What can hang from each mark
tanal: boze
sugem: bido boze
pufi: boze
boze: pufi rafe sugem tanal zomez
zomez: boze pemur
pemur: zomez

Every row comes from one small tree of marks. The marks that hang from a mark follow it in brackets, in alphabetical order. Every link used is in the known rows. Which tree was each row made from?
Known rows
sugem{bido boze{pufi rafe tanal}}: [  6  11  20 -16  -3   4  21  -7   1 -16  -6   9   4  20   7 -15  19   0
   2   5  22  -9  -6 -15   7 -16  -4   2  -8   0  -9 -16  10  10  -7  -6
 -26   0  12   4 -13  -2  29  12 -11  -1   3  -8  15  17   4  -3   2  -2
  -6  -5 -17   2   9  -1]
boze{rafe tanal zomez}: [ 15   0 -17 -23   1   3 -10   8  -4   2   8 -18  -1   2   7  -7   2  -7
 -13  -4   4   6 -15  15   5  -5  -8  16  13  -2   7   2 -19  -9  -4  -4
  19   8  10  10  18   3  -5   2   0 -14  -6   4  12 -10   2   5  -6  -2
 -14   1  12  -2  -6  22]
zomez{boze{sugem} pemur}: [-10  -4 -19  20  -1   3  -8 -11   7   5  10  19  -4   4 -15  12   4   9
   1   8  -9   7  17 -19  -7  16  17  -7   1  13   6  -9   6   1 -10  -4
   5   4 -26 -14   3   4 -19 -22 -10   9  17  -2 -35 -15   2 -18   7  17
  14  -3  -1  13   9 -26]
zomez{boze{rafe} pemur}: [ -4  -5 -14  15  11  10   8 -18  -5   8  -8  -4  15  11 -14  13   3  23
   6   3   2  19  -6 -13  -8  14  17  -8  -1  14   0   6 -15 -11  -9 -10
  13   3 -19  -7 -10  11  -2 -22 -24 -17  12   1 -21   7   6  -7   0   8
   3 -27  -4  16  13 -14]
pufi{boze{rafe zomez{pemur}}}: [ -4   3   1   2   4 -11 -16 -17  -8  17  18  -9  -5 -14  -3 -14  -6  -5
  -3  -7  -7   6 -17  17  -2 -13 -15   2   2  18   3   8 -33 -14  -4  -3
  21  -7 -10   1  -1 -13   0  10  21 -20  -5  18   2   6  21  16 -14   8
   5  -7  12   9  -7   3]
boze{pufi rafe sugem tanal zomez}: [ 16   7 -14 -21  -5   8 -23  -2 -24  15   7  -5   0  -9  15 -26   5 -12
  12   2   7  -7   1  -2  -1   3   2  15   5 -29  13  -2  21  14  -9   6
   0  10  11   0  11 -26  -4   7  13  -1 -10   9  28 -18  -8  -3  -2   2
 -21  16   2 -15 -27   5]
boze{rafe sugem zomez{pemur}}: [  5  -3 -10   7   8  10 -22  -8 -24  15  21   6 -10 -10  -4 -25   1   3
   5   0  -2  19  -5   4 -10   7  -5  11   7   4  16  -2  -3  11  -4   3
  18   4 -11   3  11 -12 -22  -9  20 -13   1  16  -2 -12  -4 -13  -2   7
  13   8   4  -1 -22 -12]
pemur{zomez{boze{rafe sugem tanal}}}: [  7   7 -18   6  15  11  -4   7  -7  20 -16  -1   8  25   8  13  -9  -7
   4 -27   3 -12  18   3  -1  10  -4   0 -13   0   5  17   8   5   0  -4
  -6   3   3   7  11   0   0  -7 -25 -14 -11   1   7 -13  10 -15  24   1
 -16  -3  -7 -12 -19  13]
boze{pufi rafe tanal}: [  5   8   5 -20   1   1  14   1  -8  -5 -15 -13   9   1   6  -7   4   2
   3   0  -1  -3   0  -1  -3  -3   6  20   6 -13   1 -15   7  -1   4   0
 -10   7  10   3  -4   7  16   3 -17   1  -2   3  11   2   7  -6 -14  -3
 -16 -10  -6  -2   0   7]
zomez{boze{sugem}}: [  0 -13  -6  16   1   1  -1  14  20  -5   0   5 -11  -1  -3  16   2  17
   0   7  -4   6  12  -5  -4  21  11 -16  -1   2   3 -15  15  -2  -6   2
  -6  -8 -17  -2  18  10 -15 -15  -8   3  15 -15 -37  -3 -11  -8   7  -3
   2   5   1  -3  14 -14]
pemur{zomez{boze}}: [ -7   2   6  21 -10 -19  19  16  23 -21 -11  11  11  13 -20  34 -17  13
  -1   7  10  -1   8   4  -1   2  10 -20 -10  18  -7  -1 -12  -7  10   2
  -2 -20  -1  -6  -2  17 -10 -11 -31 -10  -5 -11 -29   7   7  -6  11   0
  12 -18 -10  12  13   1]
pemur{zomez{boze{pufi sugem}}}: [ -3   8   6  19 -13  -4   6   9   7  -6 -13  24  11  -7 -24  15 -15   5
  17   9  -2 -23  25  -9   0   3  16 -24 -11  -5  -9 -11  32  14   7   3
 -27 -11  -5  -8  -3 -10  -8 -17 -15   7   0  -7 -12  -1  -6 -17  20  -1
  -4   2 -13   3  -5 -12]
tanal{boze}: [-25 -10   0  10  -5  -3  18  10  23 -39  -7 -13 -13  -8  -8  17  -6  19
 -12   4  -6  16  -2  -5   3   2  -9 -11  12   2 -10   7 -11  -9  17   1
   5  -6  18  -2 -13  33  -1  -7  11   8   5 -15 -15  12  -3   2  -5  -9
  21  -2   4  11  35  -8]
zomez{boze{rafe sugem} pemur}: [  0  -8 -20  22  18  16  -6 -16 -16  23   1  13   0   7  -2   2  11  13
   7 -13 -10  12   8  -9  -3  23   5  -9  -2   8  13   2   3   2  -7  -6
   2   5 -15   3   1  -7  -9 -28 -17 -14  13   2 -17  -3  -1 -14  10  10
   4 -10  -4   9  -1 -27]
sugem{bido boze{pufi zomez}}: [  3  -2  34  -5 -26 -18  15   4  18 -31  14  27   1  -4 -11  -9  15  -3
  -9  40  13   5 -22 -16   7 -14   7 -18 -14   6 -17 -31  13  12  -9   7
 -21 -13   0 -10 -12 -12   3  11  20   9   6 -12  -3  24 -20   8  -2  -4
  12   0 -14   9  10 -14]
pemur{zomez{boze{pufi rafe}}}: [ -2  11  11  18  -5   2   9   0  -3   3 -23   5  26   0 -20  11 -15  17
  15   7   9  -7   2  -1  11  13  15 -21 -17  -6 -10  -6   5   0  12   0
 -16 -11   5   1 -17  -7   5  -8 -19 -14  -2   1   2  13   5  -9   5  -9
 -11 -23 -19   2   2 -13]
pufi{boze{zomez{pemur}}}: [-14  -5   7   4  -4 -22  -5 -10  13   0  25   7  -8 -17 -10   5 -15 -11
 -16   7  -9  -3  -7   7  -6 -18   0   1   9  26  -1   2 -23 -16  -3  -1
  19  -2 -15  -3   1  -4 -10  13  19   5  -4   8 -17   3  11  18 -17  14
  15   7  22  18  -3   4]
zomez{boze{rafe sugem{bido}}}: [ -2  -4   6  18  10  10  -4  -1   8   5  -5   2   6   1  -3   6  21  10
  -3   0  16   2   1  -6   8  18 -10 -10  -2  15  -2  -6  17   5 -20   0
 -16 -10 -19   7   8   4   2 -33  -6  -4  11 -15  -8  13 -17 -16  16 -21
   1   1  -3 -10   9 -21]
pemur{zomez}: [-11   0  20  14 -13 -14  29  23  16 -30   0   8  -5   8 -14  20 -26   9
  -6   2   2  -1  10  12   4 -14 -11   1   3   8  -5 -10 -17   3  21   4
  -7 -16   5  15  -1  21  -5   5  -8   0 -11 -13 -15   6  21 -13   3   0
  20 -12  -6   8   4  10]
zomez{pemur}: [-26  -9   9   8 -10 -11  24  -7   9 -21  12   8  -1   5 -18  14  -5  16
  -4  12  -4  15   5  -8 -11 -10   4  14  20  18   1 -18 -19  -4  11   0
  19   4 -11  -3 -11  29  -9  -5  -1   2  -1  -5 -35   4  13 -11  -8  14
  29 -10   2  22  14 -11]

Write each row's tree
[ -1  -1  11 -13   0 -15 -18   4   9  12  15  10 -13 -15  10  13  10 -39
 -15 -14   1 -20   9  16   6 -29 -22   5   0  26  -4   4   0  -2 -14   9
  -1   2 -11   3  18  -7  -2  18  23  21  -5  -6  11   1   0  14   2  -6
  -1  37  22 -21  -7  20] : pufi{boze{sugem{bido} tanal zomez}}
[ 13  -5   9   9  11  -4 -27   4  -5  19   8 -19 -11 -18  15 -29  -3  -9
  -5 -15  -3  -9  -8  24   0   2 -24  -9  -7   5   9  13  -2  -2   0   0
  -4  -9  -3  11  21 -19 -10   5  28 -10   3   6  11  -5   1   7 -11  -8
  -3  16  19 -13 -25   0] : pufi{boze{rafe sugem zomez}}
[ -3   1  -7   1   7  13  -5  13   8 -15  -6 -24 -10 -19   2 -10  -2   5
  -8   8   0  23 -25   1   7  14 -17  -9  15 -11   3  22 -15  -4  11   5
  17   0  12   3   1   0 -11  -4  25  -8   3   4  20  11 -11   8  -9 -18
   9  -1   4   1  15  -3] : tanal{boze{rafe zomez}}
[ 13  -9  -5 -14 -15 -12   9  12   3  -6  17   8  -7  10  -5 -10  -3 -11
  -6  21   5  -6  -6 -12  -4 -15  18  -6 -13 -14   0 -17   4  -1   2  -3
  -7  -4  17 -12   2 -12  -5  27  12   4  -1   1   3 -10  -9  15 -11  17
  -3   4  -5  11  -7   8] : sugem{boze{pufi tanal zomez}}
[  6   9   3 -19   5  16  -7  -4 -19  11  -6  -5   3   0  17 -18  12  -3
  11 -10  -6 -12   3   4  -5   8   1  22  -4 -28  10  -7  26  21   6   3
 -15   9   9   7   6  -4   9   3  -6   3  -2   3  15 -11  -2  -9   1   0
 -23   7  -6 -10 -12  -3] : boze{pufi rafe sugem tanal}
[ 27   3  -6 -22  -4   7  -1   7 -16   3   5  -1   8  13   5 -29  11  -9
   0   2   7   1 -20  -2   3  -6   8  -4 -12 -19   4  -3   4   1   3   0
  -9   6  20  -1   6 -19   2  21   1  -6   0   5  19  -7  -2  12  -4  10
 -15  -3  -4   7 -14   6] : sugem{boze{pufi rafe tanal zomez}}
[-19  -2   8   6  -3   9   5   4   4 -23 -10   8 -11 -25  -4  -6  -7  14
  12  16 -17   5   7 -15   0  10   0 -17  13 -26 -13   2  32  12  20   8
 -13   2   3 -16 -14  10  -5  -9  26  27   9  -5  -5   7 -20 -13   4 -13
  12  16  -7  -1  16 -20] : tanal{boze{pufi sugem}}
[ 14   3 -17  -7  12  15 -16  -4 -15  24 -15  -4   8   8  16  -1  12   7
  20 -16  -4  -7  11  -9   1  24  22  -2  -9 -20   4  -1  27  10 -17  -5
 -20  10  -5  -3   3 -13  10 -11 -21   4   6   6  13 -15 -13  -5   9   1
 -27   1  -4 -11  -1 -12] : zomez{boze{pufi rafe sugem tanal}}
[-10   6 -13   3   0   9 -12 -17 -17 -13   9  -1   7 -20 -10 -22  -4  11
   6  20 -12  26 -21 -15   3  17   3  -1  15 -18  -3  14  -8   1   5   8
  25  16   7 -19 -30 -14   0  -3  26   1  -2  21  26   7 -20   1 -13 -10
   6  -4  -4  10   9 -15] : tanal{boze{pufi rafe zomez{pemur}}}
[  8   2   1  -3  10  10 -15  -4 -10  25 -11 -21 -17   6  25 -14  -4 -15
  -1 -36 -12 -21  12  21   0  -8 -17   9  -4   8   1  13 -12  -6  -1  -2
 -11   7   2  18  18   2   6  13   5  -5   0   0  12 -10  24   9  -2   2
 -11  10  14 -22 -19  15] : pufi{boze{rafe sugem tanal}}
[ 13  18 -13  -7   5   5  11   5 -11  10 -25   3  24  13   1  23 -14   9
  14  -3  13 -13  10   4   3   4  14  -4 -14 -13 -11  11   1  -2  -2   0
 -12  -5  15   1 -11  -8  14   1 -33 -11  -7  -3  12  -1   0  -3   9   0
 -20 -23 -20  -2  -5  19] : pemur{zomez{boze{pufi rafe tanal}}}
[  4   5 -11  -8  10  -2 -20 -16 -14  26  18 -11   1   0   9  -6  -6 -21
  -9 -20  -8 -11  -7   7  -3 -16  -9  16  -6  15   7  20 -30 -18  -8  -9
  28  15   1  -1   5 -14   1  19   9 -15 -15  24  16 -12  14  15 -12  15
  -6   3  24   2 -15  23] : pufi{boze{rafe tanal zomez{pemur}}}
[ 19  -2   2 -16  -2  -1   3   5   4  -9  15  -1   1  25  14 -11  28 -15
 -17   1  24   4 -21  -7   7 -14 -10  -1  -7  13   3   2 -14  -1 -16   0
  -6  -1  10   0   7 -14   8  12   5 -11  -1  -9  21   5   0   7  11   2
  -2   2  -1  -6  -1  12] : sugem{bido boze{rafe tanal zomez}}
[ -1   3   1 -29 -19 -15   3  13  -1  -9  12   3   6 -18   1   4   3 -14
   0  20   0  -2 -12  -5   0 -13  14  15  12 -13   3 -13   8   1  -2   2
   6   8   5  -3   8  -4   3  15   6   9  -8   6   1 -12 -13   7 -13  -1
 -13   6   0  -3  -7  15] : boze{pufi tanal zomez}
[-10   2  41  15  -8 -13   2  -4  28 -11   1  11 -17 -12   4   8  11 -11
 -15   2   0 -16  16   9  -1 -18 -24  -7   3  32 -14  -8   4  -3  -3   4
 -21 -13 -20  10   1  13   0   2  21  18   1 -20 -12  18   4   1  10 -13
  19  29  11 -13   2  -5] : pufi{boze{sugem{bido}}}
[ -8  -7 -24 -21 -12 -16   6   0   0  -3  33   9  -3   5  -8  15  -5  -9
 -13   0   1  13  -5  -8 -11 -18  10  22  12  10  16  -4 -29  -4  -7   2
  34  19  -2 -13   7   0  -5  16  -1   7  -8   9 -11 -15   8   2  -9  19
   6   8   4   5   3  20] : boze{tanal zomez{pemur}}
[ -9   7  12   2   0  15   5  -6  -6 -21 -28 -19   5 -16  -1 -10  -1  21
   9  20  -9  14 -11  -8  11  16   1  -6  10 -27 -13   5   5   4  14  -2
  -4  -2  12  -7 -25   6  16  -6   8   9  11   0  14  20  -5  -6  -8 -15
  -1  -7 -12   4  19 -18] : tanal{boze{pufi rafe}}
[ -3  -8  -7  20  16  29  -8   1  -4  -8 -20 -18 -24   0  12 -16   1  20
  -1 -14  -8  15   3  -3   6  20 -15  -9   9 -19   2  21   7   9  19   1
  -2   2   5   7   0  12  -4 -20  17   0   9  -5   8   6  -1  -4   4 -11
  12  11  -5  -8   9 -15] : tanal{boze{rafe sugem}}
[  0   2  -7   1  -4 -11  12  13  21  -5   0   5   9  24  -8  48 -12  -1
  -5 -11   8  -7  19   2  -1 -11  12  -4  -8  17 -10  -1  -8 -12   0   2
   4  -4   7  -3   5  19   0   6 -32  -7 -11 -12 -15  -9  11  -4  15   6
  -3  -5  -5   1   7  27] : pemur{zomez{boze{tanal}}}
[  1  -1   2 -12  -8  -5   4   5  -4   1  -4   4  -8  -5   7   4   4  -6
  10   0 -13 -10  14  -3 -11  -4  16  13  11 -18  -2 -17  32   8   0   4
 -16   9  -1  -4   6  10  -3   5  -3  23   2   2  -6 -14  -9  -4  -9   4
 -11  22   0  -5  -6  -2] : boze{pufi sugem tanal}
[  6   1   5 -15  15   1   0 -10   2  16 -13 -27   0   5  17  -3  -6 -14
  -7 -26  -5 -15  -1  21  -2 -18 -16   8  -7   8  -5   9 -26 -20   3 -15
  -4   0   6  14   2  15  13  27  -3 -12  -1   2   6   3  22  13 -11  -2
 -10  -1   9  -5  -4  22] : pufi{boze{rafe tanal}}
